Each row comes from the steps of one walk. Every step used is in the known rows, and no mark comes twice. Write the walk behind each row, first mark first.
(in the rows, 128 means zero)
Known rows
sudega-negur-fuzu-navopu: [ 91 145 119 133 100  99 195 137 125  95 144 137  97 109 143 110 141 155
 136 117 150 121 116 131 162 122 160 142 119 142  99 103 130 120 121 136
 189 130  95 125 138 107 128 147 140 169 132 127 122 116 120 114 164 119
 130  39 135 120 118  93]
zaki-navopu: [150 123 130 134  99 103 124 149  93 101 166 160 117 104 147 159 107 147
 136 113 121 124 116 148 141 126 152 132 130 137 106 128 121  90 107 120
 141 140 140 112 127 123 145 141 133 173 136 138 145 115 135 108 161 111
 136 105 121 117 137 144]
negur-sudega: [123 142 113 136 108 120 120 127  99 117 171 150 118 102 138 152 134 148
 130  90 142 122 121 132 142 123 181 132 134 127  90 104 123 108 115 117
 158 132 138 120 150 113 147 134 137 136 113 154 134 124 136 117 153 127
 132  87 137 124 133 112]
sudega-negur-fuzu-navopu-terak: [106 148 138 138 108  97 182 147 113 102 141 123  94 111 141 112 150 155
 137 120 150 117 109 126 163 125 159 150 124 148  97 108 122 119 129 133
 195 132  89 128 125 119 119 144 147 145 125 121 119 126 118 112 161 114
 130  82 124 124 115 116]
tutugu-negur: [140 131 109 142 106 114 131 115 126 126 165 146 109 107 139 144 133 150
 140 106 131 123 115 126 145 126 183 139 139 145  71 124 131 104 103 116
 132 142 119 115 138 116 149 137 138 147 130 146 137 112 130 114 156 129
 138  72 114 125 139 145]
vose-soro-navopu: [108 139 125 130 111 107 130 123 125 115 165 152  92 106 151 167 105 147
 127 104 137 117 125 119 149 128 158 110 129 132  99 140 126  94 107 123
 140 150 114 126 128  93 145 146 129 192 120 144 126 122 135 112 158  98
 115 145 110 118 143 149]
navopu-fuzu-negur: [119 148 108 140 103 113 167 157 103 107 152 139 106 110 143 125 120 149
 137 103 141 119 124 149 169 129 161 125 118 137  63 121 129 101 105 123
 161 164 109 140 145  95 131 147 140 141 121 160 137 113 123 127 143 133
 137 128 115 117 126 133]
terak-navopu-zaki-zilen-dedo-tepir: [ 94  58 165 146 106  94  65 163  98 121 154 141 116  74 155 185  68 161
 154 123 115 122 128 113 163 115 148 132 141 155  94 120  95  86 108 122
 188 135 186  97 159 135 152 143 143 187 122 141 129 137 159  91 163 110
 133 119 130 126 141 102]
navopu-zaki-zilen: [124  88 143 126 104 107  99 140 111 105 155 153 114  92 143 151 121 158
 137  93 111 117 123 101 173 124 160 127 145 157 103 132 112 109 100 138
 147 121 187 100 143 119 143 137 151 181 107 134 146 128 141 106 151 109
 132 114 122 125 134 103]
dedo-zilen-zaki-navopu-terak: [167  97 156 137 106 107 102 193  50 124 157 146 124  98 155 165  89 142
 146 106 116 122 107 115 159 122 152 159 153 149 123  99 106  86 116 119
 153 135 172 128 102 145 148 126 136 107 122 132 151 137 121 101 175 108
 143 137 109 128 142 141]
vose-soro-navopu-zaki: [ 84 112 128 120 110 109 111 119 133 105 159 143  90 108 147 174  90 152
 138  96 130 112 122 114 154 135 162 104 136 149 101 156 114  95 108 142
 145 144 126 125 135  89 140 145 134 222 107 135 131 123 148 108 152  95
 119 166 105 114 139 150]
sudega-negur-fuzu-navopu-milez: [ 84 158 114 131 105  95 197 136 108 105 143 129  93 112 135 100 166 147
 132 113 150 115 111 129 174 125 157 147 121 145 116 110 130 118 112 140
 192 125 104 123 129 115 112 147 146 167 128 125 119 108 116 118 163 120
 135  59 121 116 118 114]
milez-navopu-fuzu-negur: [ 82 145  96 149  97 118 181 160  83 115 149 131 119 114 143 160  93 146
 133 107 135 118 124 153 171 134 162 108 116 140  75 132 129 100 115 132
 153 164  90 150 145  95 120 150 145 172 134 156 119 112 134 123 150 136
 139 152 110 112 128 155]
tepir-dedo-zilen-zaki-navopu-fuzu: [145  93 126 124 101 112 130 221  67 120 154 151 138  92 157 157  67 149
 157 105 115 129 122 120 174 117 145 161 154 145 112 105 101  76 111 113
 147 152 202 151 119 135 146 138 131 119 122 142 148 130 133 103 178 116
 139  88 132 127 143 112]
terak-navopu-soro-vose: [ 56 114 141 146 121 106 126 150  95 105 152 149  91 108 119 212 107 122
 132 107 118 121 113 142 130 123 181 125 145 135  57 101 135  87  96 123
 160 139  39 107 123 124 139 159 139 210 141 141 102 135 135 117 171  98
 132 127 100 107 144 164]
terak-navopu-fuzu-negur: [ 75 141 104 150 102 110 171 162 102 109 145 131 105 111 146 155  88 138
 133  98 133 120 124 148 176 131 156 112 116 142  52 126 124  94 104 123
 175 164 109 149 150  94 124 156 137 164 137 158 113 111 138 126 153 139
 138 132 107 111 135 149]
negur-fuzu-navopu-terak: [112 143 143 146 112  98 153 150 100 115 146 135 107 108 143 140 146 158
 133 114 145 117 114 139 170 127 144 139 131 143 101 117 115 118 128 134
 170 134  97 127 113 119 117 145 144 161 127 116 119 122 128 110 157 129
 129 120 113 133 118 105]
fuzu-negur: [145 144 105 148 106 113 135 140 104 121 162 136 102 110 127 146 117 145
 131 110 139 123 117 129 144 124 154 116 121 139  73 119 136 103 103 121
 154 161 118 115 139 106 146 136 138 143 121 150 147 117 121 120 145 130
 136 131 114 115 128 126]
zilen-dotu: [131 130 131 151 109 121 130 142 107 131 169 136 124  98 153 159 129 157
 131 122 126 122 137 130 148 123 169 140 126 141 107 100 125 110  99 113
 154 120 161 124 130 125 154 131 135 152 124 155 131 133 118 103 160 128
 142  88 104 127 129  93]
milez-navopu-fuzu-negur-sudega: [ 88 158  75 133 100 129 180 148  85 113 156 132 126 113 145 162 102 139
 129  92 148 120 120 151 167 135 180 109 111 136  67 122 123 107 127 127
 167 151  90 160 158  90 115 146 145 142 123 164 117 118 141 128 149 135
 136 133 138 111 130 149]
terak-navopu-milez: [ 75 137 131 149 111 101 133 145  78 128 158 138 101 105 132 172 121 137
 125 100 126 116 120 130 168 127 158 129 131 142 106 121 125  92  98 131
 161 133 142 119 128 125 131 148 146 193 134 152 110 112 138 113 163 134
 139 125  97 117 141 145]
tepir-dedo-zilen-dotu: [134 113 130 141 118 127 114 189 100 150 169 123 131  87 135 175  91 156
 138 121 121 128 136  93 152 106 161 154 157 150  91  82 116 102 109 101
 149 142 204 119 123 144 176 121 139 131 114 137 144 140 125  88 170 128
 138  57 118 137 136  61]
tepir-dedo: [137 125 117 134 111 108 111 160 107 135 165 137 113  95 116 160 105 156
 137 123 131 127 127 111 146 114 149 139 146 138  88 115 123  96 100 121
 137 155 159 111 131 132 158 136 138 153 119 144 143 127 135 102 157 125
 130  97 125 128 132  88]
tutugu-negur-fuzu: [125 135  97 129 105 107 157 121 135 104 156 153 110 106 151 114 143 160
 141 103 144 122 109 135 160 122 177 137 136 138  77 137 127 110 108 119
 137 141 101 134 129 102 133 140 137 147 139 131 139 111 104 116 159 130
 135  69 121 126 128 130]
fuzu-negur-sudega: [146 154  85 133 106 122 136 123 110 118 173 142 106 108 129 145 123 139
 129  89 149 125 115 129 140 124 174 117 120 133  65 113 131 111 110 117
 172 151 118 123 156 100 143 129 139 119 112 157 147 122 129 125 143 132
 135 108 136 115 129 119]
navopu-zaki: [ 95 104 140 136 107 110 104 135 103 109 157 140 108 104 128 158 113 155
 141 100 124 117 122 122 158 130 161 122 141 147  98 134 116 106 107 142
 146 135 147 109 139 114 145 138 143 190 110 139 143 118 142 108 147 120
 139 124 104 122 129 111]
terak-navopu: [ 70 125 129 150 106 105 124 143  97 115 158 137 107 101 140 179  92 143
 128 108 125 121 125 133 153 126 158 125 130 140  83 116 126  96 106 124
 159 139 133 120 138 118 145 150 137 198 140 151 110 119 140 111 163 132
 135 106 108 119 140 125]
tutugu-negur-sudega: [140 142  91 133 107 125 132 104 128 124 175 147 113 108 140 138 144 144
 140  88 144 124 112 124 141 126 204 141 130 139  62 117 124 109 114 112
 147 132 120 121 151 112 143 130 140 114 121 155 137 120 138 118 155 129
 134  51 137 123 138 137]
zilen-dedo: [142 119 143 150 106 101  99 147  91 128 166 140 130  94 146 149 118 160
 133 122 137 120 129 134 141 115 150 140 125 135 106 105 119 104  99 115
 168 145 130 108 138 129 162 144 137 154 125 155 137 123 130 111 155 114
 132 113 115 130 128 100]
dotu-zilen-dedo: [158 115 176 145 104 102  98 165  76 135 172 122 131  90 156 126 129 161
 115 127 135 120 137 132 154 115 137 137 115 154 141 107 121 107 101 110
 166 136 149  99 133 132 176 140 143 155 129 149 128 126 126 106 155 118
 136  99 117 138 132 101]
fuzu-navopu: [101 136 145 155 104 107 136 137 102 130 163 140 113 106 131 164 131 153
 131 111 131 121 127 134 152 129 150 137 128 148  99 105 124 111 110 132
 156 136 127 100 133 120 141 147 140 181 128 138 119 118 155 109 155 142
 130  80 118 125 131  98]
navopu-soro-vose: [104 122 142 138 124 109 120 147  97 104 158 161  98 108 118 179 138 131
 135 107 126 123 112 148 127 121 181 131 145 127  68  97 138  92  94 121
 139 138  45 100 122 125 145 148 137 177 125 142 132 135 125 119 162  94
 133 123 103 111 136 152]
soro-navopu-fuzu: [116 134 131 132 102 110 158 159 116 110 148 157 116 104 161 146 117 157
 132  97 129 116 136 153 177 134 153 132 120 131  96 129 123  89 118 121
 139 156 127 147 136  96 134 157 131 155 127 150 122 114 145 119 156 126
 125 135 116 126 136 147]
zaki-navopu-soro: [141 118 158 134 102 104 119 170  94  99 160 162 111 104 143 184 131 131
 132 113 117 127 109 152 136 123 166 146 140 136  81 106 129  84  98 116
 148 143  94 106 122 135 139 149 137 200 139 126 140 115 129 111 159  85
 133  98 115 109 140 152]
negur-fuzu-navopu: [ 90 139 123 140 103  99 161 145 110 108 153 146 108 106 143 140 141 158
 127 113 144 120 122 145 162 124 145 133 127 138 109 116 123 119 121 130
 160 133 103 116 128 107 127 152 138 183 135 123 120 112 129 112 161 138
 129  80 125 128 121  87]
sudega-negur: [122 137 128 135 103 109 149 135 111 106 161 137 100 106 130 119 125 150
 136 114 137 122 121 123 147 122 176 142 130 136  97 101 134 103 103 123
 165 140 126 117 148 120 153 137 140 155 120 152 138 120 119 114 158 113
 134  69 122 118 129 127]

Which walk is each row?
[160 131 152 137 113 104 118 147 108 131 156 145 103 107 143 161 122 155
 125 109 130 117 121 126 157 132 150 136 127 140 103 131 123  93 120 127
 144 149 129 126 119 117 139 141 135 144 120 138 132 131 146 109 156 120
 125 172 107 129 135 144]
soro-navopu-terak
[127 138 162 161 111 105 128 145  93 135 154 130 108 107 128 166 133 152
 129 113 135 117 120 125 159 130 146 140 132 154  93  95 118 111 119 135
 162 137 120 103 121 130 132 142 147 153 118 132 119 129 155 109 153 132
 133 123 104 131 128 116]
fuzu-navopu-terak
[126 140 120 141 112 103 165 126 124 123 149 134 101 114 145 131 150 159
 141 110 147 118 105 129 168 129 168 148 130 158  78 126 116 120 127 126
 161 134  80 124 116 116 112 143 144 134 137 114 119 121 130 112 159 137
 132  88 115 130 125 132]
tutugu-negur-fuzu-navopu-terak
[157 151  76 122  98 117 174 152 101  90 161 151 116 113 154 139 116 138
 139  90 142 125 111 159 159 133 169 125 112 136  65 128 116  96 115 110
 175 154 121 150 152  94 119 142 135 111 125 152 149 113 135 127 150 116
 136 101 146 107 132 157]
zaki-navopu-fuzu-negur-sudega
[170 111 158 128  95 101 123 176  48 124 171 142 115 103 162 119 138 140
 126 111 119 119 117 130 173 130 140 141 121 168 190 114 121  87  96 121
 151 115 198 118 102 138 142 129 138 139 130 147 138 122 118 109 169 118
 152 124 106 118 143 155]
dotu-zilen-zaki-navopu-milez
[102  72 157 136 103  96  79 155 102 117 155 140 124  81 156 181  83 154
 134 103 111 117 128 105 171 120 141 132 128 167  97 126 102 104 101 128
 191 122 174 105 150 125 146 149 149 202 128 141 120 131 157 104 164 105
 129 127 126 125 133 106]
terak-navopu-zaki-zilen-dedo
[175 118 129 129  88 109 162 191  67 103 164 133 117 108 175 109 112 139
 135 107 128 123 121 152 182 134 137 129 101 168 140 115 121  91 103 114
 161 145 165 149 122 109 135 136 132 110 133 159 140 118 119 121 159 133
 151 124 119 114 137 157]
dotu-zilen-zaki-navopu-fuzu-negur
[125 114 133 133 116 113 104 184  94 140 159 135 119  89 118 168  82 154
 139 114 123 128 124  96 151 108 154 148 166 140  79 102 117  91 113 114
 137 160 177 111 128 138 172 130 141 140 117 132 146 126 131  97 163 128
 130  80 128 134 139  77]
tepir-dedo-zilen
[101 143 110 123 102 101 172 137 123  85 147 140  98 105 142  92 139 154
 138 116 149 120 115 131 158 116 174 141 127 125 100 124 132 109 113 124
 170 138 108 135 140 107 139 141 137 157 130 136 137 116  92 117 162 110
 132  62 131 120 118 113]
sudega-negur-fuzu
[167  94 167 148 107  95  76 165  98 135 164 154 128  73 159 143 110 167
 147 140 130 125 132 122 147 104 148 150 139 133 102 100 110  89 107 103
 167 148 179  90 153 144 165 135 139 130 117 150 149 136 133  98 157 107
 128 100 139 133 138  90]
zaki-zilen-dedo-tepir
[172 102 162 130  90 105 115 176  67 117 177 144 121  99 170 136 111 144
 127 111 119 125 123 135 159 126 140 138 121 164 169 114 123  91 103 117
 145 119 184 121 113 130 156 130 130 145 133 150 137 126 118 107 169 120
 147 105 118 122 143 133]
dotu-zilen-zaki-navopu
[110 103 127 126 103 108 110 137 126 114 158 147 102 105 140 172  98 159
 133  90 121 116 123 118 157 137 153 119 130 149 107 151 119  97 113 144
 141 144 142 119 134  98 144 141 135 192 116 135 137 119 156 108 153 125
 128 155 108 121 134 125]
soro-navopu-zaki
[ 81 107 145 146 104 109 123 130 105 121 156 131 108 108 129 181 110 157
 140 102 126 117 122 123 160 135 145 128 135 162  99 117 113 113 113 151
 161 129 138 100 139 116 133 145 144 203 114 130 126 118 168 106 151 133
 136 101 108 123 126  97]
fuzu-navopu-zaki
[111  95 156 138 103 105 114 140 114 118 158 146 112  95 141 168 127 155
 134 100 112 116 125 102 173 130 142 133 136 173 105 112 111 118 109 145
 164 118 178  87 143 121 133 144 154 187 114 124 130 125 170 104 152 122
 128  92 128 124 130  88]
fuzu-navopu-zaki-zilen
[130 156  87 134 105 122 168 142 109 106 157 143 110 111 145 128 131 138
 137  83 151 121 119 146 166 129 179 121 116 128  59 110 121 108 114 115
 177 155 118 149 159  92 124 141 140 106 112 165 137 117 133 133 142 130
 134 103 139 116 125 131]
navopu-fuzu-negur-sudega
[104  74 147 134  97 104  88 156  83 125 157 144 144  85 155 184  83 165
 129 110 114 117 126 107 162 121 147 122 130 163 119 133 107 109 113 140
 168 121 154 106 147 125 143 142 156 204 124 138 128 132 157 101 161 102
 131 147 127 125 129 111]
milez-navopu-zaki-zilen-dedo
[ 72 136 123 127 117 100 191 142 124  85 140 146  82 115 121 140 159 133
 140 114 143 122 103 140 138 120 180 144 130 136  69  90 138 110 109 131
 187 129   4 112 125 116 122 156 140 188 133 117 114 130 114 122 171  88
 129  61 124 106 122 134]
sudega-negur-fuzu-navopu-soro-vose
[ 71 142 141 136 105 100 182 156 127  92 141 137  92 109 134 131 160 140
 133 116 143 123 109 135 155 119 179 155 127 141  73  90 136 115 113 132
 198 137  48 114 134 121 124 156 147 200 134 112 118 118 117 116 161  99
 125  36 133 115 120 108]
sudega-negur-fuzu-navopu-soro
[153 104 159 132  89 107 145 195  59 101 162 143 129 101 182 116 116 147
 137 107 120 121 128 154 187 134 144 143 116 162 162 111 114  88 105 116
 151 124 174 147 117 122 140 144 131 122 133 155 130 121 125 114 167 120
 148 105 117 125 141 146]
dotu-zilen-zaki-navopu-fuzu
[118  97 140 117 111 119 118 128 147 114 167 149 104  90 176 171 110 155
 136 104 114 113 138  85 171 129 162 112 127 169 110 138 107 106 104 127
 162 111 195 128 130 101 139 131 138 192 104 134 133 145 144  98 163  84
 120 140 113 118 139 122]
vose-soro-navopu-zaki-zilen-dotu
[ 63 115 127 133 104 102 145 139 117  99 147 138 109 107 142 149 126 163
 138  98 137 117 116 132 174 131 147 123 134 152 108 131 109 120 122 152
 169 128 113 116 131 101 121 148 143 207 122 111 127 112 143 108 154 131
 132  99 118 126 118  85]
negur-fuzu-navopu-zaki
[150 136 130 132 102  97 136 152  74 111 163 157 110 107 140 154 135 146
 131 114 124 118 110 144 154 127 143 136 130 140 120 127 123  87  93 123
 142 133 154 112 118 129 130 139 143 170 130 142 147 109 133 109 159 108
 141 126 108 110 138 163]
zaki-navopu-milez
[101 153 128 123 114 102 138 121 110 124 160 150  86 108 145 156 134 142
 121 104 137 110 121 117 161 129 158 112 130 136 111 142 127  88  99 128
 141 145 130 124 123  99 130 146 137 190 112 145 125 113 140 115 157  97
 120 164  99 112 143 167]
vose-soro-navopu-milez
[133 107 152 158 107  96  83 161  87 135 163 142 122  87 140 154  97 168
 151 142 143 124 132 141 136 111 151 144 135 124  99 105 115  85 108 108
 170 160 136 100 148 138 168 137 131 143 120 156 143 127 131 100 154 116
 136 102 119 133 135  99]
zilen-dedo-tepir
[ 63 121 133 141 116 116 134 148  78 114 152 155 111 112 119 217 108 132
 127 115 120 121 112 149 125 126 183 122 146 135  75 109 142  91 108 132
 135 135  20 116 120 126 134 153 145 215 136 137 110 135 134 116 169  95
 134 151  99 105 138 173]
milez-navopu-soro-vose
[ 80 153  83 139 104 121 173 144 103 104 155 136 106 109 148 159 104 130
 131  80 145 121 119 147 172 132 178 115 111 137  52 121 117 101 117 116
 188 152 108 155 160  90 122 151 140 137 131 165 111 116 144 130 151 137
 137 109 131 111 133 141]
terak-navopu-fuzu-negur-sudega
[115 165  73 115 109 123 172 125 135 102 159 147  91 113 162 143 113 136
 131  81 156 115 123 136 165 133 177 102 108 129  59 137 121  99 118 115
 174 162 105 165 153  64 119 145 132 133 109 158 126 121 141 131 147 106
 114 143 135 107 137 170]
vose-soro-navopu-fuzu-negur-sudega
[129  81 162 142 102  96  92 147 106 131 160 139 131  86 153 167 116 164
 133 111 119 117 130 104 165 122 132 138 126 174 110 105 103 118 108 136
 188 119 168  84 145 130 145 145 151 185 114 125 130 131 175 103 154 111
 126  99 132 130 125  80]
fuzu-navopu-zaki-zilen-dedo
[ 79 136 149 144 109 102 152 160 115 105 145 150 107 106 140 164 158 145
 129 114 139 122 114 146 163 122 161 144 135 137  81  96 131 113 114 133
 176 136  62 110 122 120 121 158 142 213 140 115 113 118 123 115 157 115
 126  79 118 123 124  95]
negur-fuzu-navopu-soro
[128 127 134 132  98 104 152 171  91  89 151 164 123 105 160 141 114 149
 141 106 122 121 122 170 166 132 151 139 126 133  94 129 115  87 112 118
 140 143 136 137 135 112 128 154 135 161 135 146 138 110 133 114 159 112
 136 105 118 117 135 159]
zaki-navopu-fuzu
[177 106 152 136 104  98  92 157  99 128 163 154 133  80 159 141 130 162
 127 119 125 121 132 118 157 110 143 143 127 143 109 103 118 106 101 109
 170 132 170  98 141 133 159 141 145 149 122 146 143 131 132 110 160 102
 125 107 134 132 131  96]
zaki-zilen-dedo
[165  86 124 123 101 108  96 208  66 136 168 146 129  90 144 172  63 144
 149 107 112 132 115 102 148 111 142 155 160 152 114 102 109  78 113 112
 143 149 202 126 112 146 163 127 128 132 124 134 156 132 129  95 180 117
 139  84 133 127 143  99]
tepir-dedo-zilen-zaki-navopu
[147 110 103 130  95 111 151 199  67 108 152 146 125 106 170 143  80 141
 147  93 124 125 113 137 176 124 151 143 130 148  94 110 113  87 108 114
 162 161 161 155 126 110 134 137 129 106 125 152 155 117 119 118 168 126
 146 121 123 117 139 146]
dedo-zilen-zaki-navopu-fuzu-negur
[122 123 148 150 113 124 120 167  89 136 166 138 131  92 154 164 109 154
 135 112 122 123 135 114 154 115 174 148 145 145 102  83 117 109 109 107
 153 128 182 124 126 133 169 125 138 143 118 144 137 132 118  97 166 129
 142  67 107 134 136  85]
dedo-zilen-dotu
[158 114 153 139 107 119 118 149 115 129 171 154 126  84 166 142 141 161
 127 121 114 122 140 113 164 119 160 145 127 150 118  94 123 114  99 108
 157 110 203 116 130 131 151 128 141 137 119 148 136 141 121 103 164 115
 136  83 122 128 133  87]
zaki-zilen-dotu
[106 156  98 125 108 113 175 142 134 105 151 142  88 114 158 138 103 143
 134  99 146 114 124 140 170 133 155 102 113 136  69 145 127  91 105 120
 158 175  95 149 140  76 124 152 132 159 120 153 130 114 136 127 148 107
 117 169 108 109 136 171]
vose-soro-navopu-fuzu-negur
[139 115 136 129 114 105 126 160  96  89 159 173  99 110 124 191 123 125
 138 111 118 125 103 157 118 124 170 134 140 132  78 109 132  81  96 113
 136 136  54 102 114 127 137 149 134 186 137 130 138 132 131 115 169  77
 134 120 113 102 139 177]
zaki-navopu-soro-vose
